Known rows, with every way that one mark hangs from another
j_127(j_844(j_35 j_50 j_192 j_999(j_518(j_405)))): [-40  -8  15  21  14  46 -71  21  34 -16  14  18 -11  24 -14   4   6  -4
  -3]
j_127(j_844(j_35 j_50 j_999(j_518(j_405)))): [-40  -8   9  18  13  41 -63  19  31 -15   9  16 -14  21  -5  -1   7  -5
  -3]
j_999(j_518 j_844): [-46 -17  -8  16   9  41 -52   8  44 -19   0  24  -9  33   7  -9   7  -3
  -6]
j_35(j_844(j_999)): [-33  -9  -3  16  17  40 -55  16  35 -14   7  16   0  27   6   6  11  -6
   4]
j_127(j_844(j_35 j_50 j_999(j_518))): [-38 -10   8  12  12  39 -64  17  34 -15   8  16 -14  19  -5   1   7  -4
  -1]
j_844(j_127): [-27 -16  -9  18  23  36 -51   5  41  -2  -4  23  -6  22  24  -6  -4  -4
  10]
j_35(j_844(j_127)): [-30 -10  -4  19  21  44 -57  16  44  -8  -2  21   0  25  14   8  -1  -9
   6]
j_192(j_844(j_35 j_127)): [-30  -4   6  11  33  45 -62   9  41 -10  -6  23 -10  15  27   6   0  -4
  -1]
j_844(j_35 j_50 j_127 j_192 j_999(j_518)): [-51 -16  18   1  18  45 -92  13  37 -17  24  22 -11  14 -22   1  -6   0
   2]
j_844(j_35 j_192): [-21  -9   6  21  26  36 -57  10  25  -4   0  19  -4  23  13  -1  -1  -3
   5]
j_844(j_35 j_50 j_192 j_999(j_518)): [-45 -16  14   6  17  40 -79  17  21 -15  23  16  -8  22 -20   2   7   2
  -2]
j_192(j_844(j_35 j_50 j_127 j_999(j_518(j_405)))): [-49  -7  12   6  28  49 -77  16  36 -18  11  22 -13  17   4   7   6  -2
  -6]
j_518(j_405): [-26 -11  -8  39  24  35 -37  16  18   1  -3  17  -5  37  27 -11  11  -5
   3]
j_35(j_844(j_50 j_192 j_999)): [-37  -9   5  16  18  47 -70  29  28 -13  18  16   6  30  -9  19  12  -4
  -1]
j_127(j_844(j_35 j_50 j_192 j_999)): [-32  -5  14  16  16  43 -70  21  31 -13  12  16  -8  18  -8  10   6  -4
  -2]
j_50(j_844): [-27 -10 -12  25  22  33 -49  25  18  -5  -4  13  -7  32  23   8  15  -5
  -1]
j_844(j_35 j_50 j_127 j_192 j_999): [-42 -10  19   3  24  43 -91  16  30 -13  22  19  -7  10 -13   7  -5  -3
   2]
j_127(j_844(j_35 j_50 j_192)): [-24  -6  11  22  19  44 -63  25  30  -6   2  18  -6  22   2  11   3  -5
  -2]

Rows
[-38  -6   7  14  23  39 -78  18  30 -17  11  17 -12  18   2   8   3  -7
  -1]
j_50(j_844(j_35 j_127 j_192 j_999))
[-57 -15   6  24  13  54 -76  23  42 -18  13  28  -7  35  -9  -1   1  -5
 -12]
j_999(j_518(j_405) j_844(j_50 j_127 j_192))
[-45 -10   7  13  19  41 -79  15  35 -20  12  19 -15  21  -4   5   2  -5
  -1]
j_50(j_844(j_35 j_127 j_192 j_999(j_518)))
[-48 -20  -3  16  14  37 -60  20  18 -10  18  14  -7  33  -6  -5  17   1
  -1]
j_844(j_50 j_999(j_518(j_405)))
[-37  -7   6  20  12  39 -56   7  41 -18   4  18 -17  21   1  -8   5  -6
   1]
j_127(j_844(j_35 j_999(j_518(j_405))))
[-46 -13   0  12  11  39 -58   7  41 -20  -2  23 -14  25   6 -10   2  -5
  -7]
j_999(j_518 j_844(j_35))
[-57 -11  13  20  15  52 -82  22  40 -20  11  27 -11  27 -10  -2  -4  -7
 -13]
j_999(j_518(j_405) j_844(j_35 j_50 j_127 j_192))
[-40 -12   1  18  14  48 -63  14  42 -18  14  20   1  33  -8   7   8  -3
   2]
j_35(j_844(j_192 j_999(j_518)))
[-32  -9   6  20  14  45 -64  22  34 -12  14  17  -4  26  -7  11  11  -2
  -1]
j_127(j_844(j_50 j_192 j_999))
[-47 -14   7  12  15  53 -80  23  44 -17  20  22   1  27 -17  14   2  -4
   0]
j_35(j_844(j_50 j_127 j_192 j_999(j_518)))
[-48 -14  16  14  19  42 -79  20  18 -15  24  16  -9  26 -20  -1   7   1
  -3]
j_844(j_35 j_50 j_192 j_999(j_518(j_405)))
[-54 -14  20   9  20  47 -92  16  33 -17  25  22 -12  18 -22  -2  -5  -2
   0]
j_844(j_35 j_50 j_127 j_192 j_999(j_518(j_405)))
[-49 -12   8  17  16  54 -79  25  41 -17  21  22   1  30 -17  12   3  -5
  -1]
j_35(j_844(j_50 j_127 j_192 j_999(j_518(j_405))))
[-49 -18  -3  15  15  40 -62  -1  47 -17  13  23 -14  25   2 -17   1  -2
   8]
j_844(j_127 j_999(j_518(j_405)))
[-47 -14  14   5  18  43 -81  -4  50 -21  17  25 -15  15 -12 -10  -9  -1
   7]
j_844(j_35 j_127 j_192 j_999(j_518))
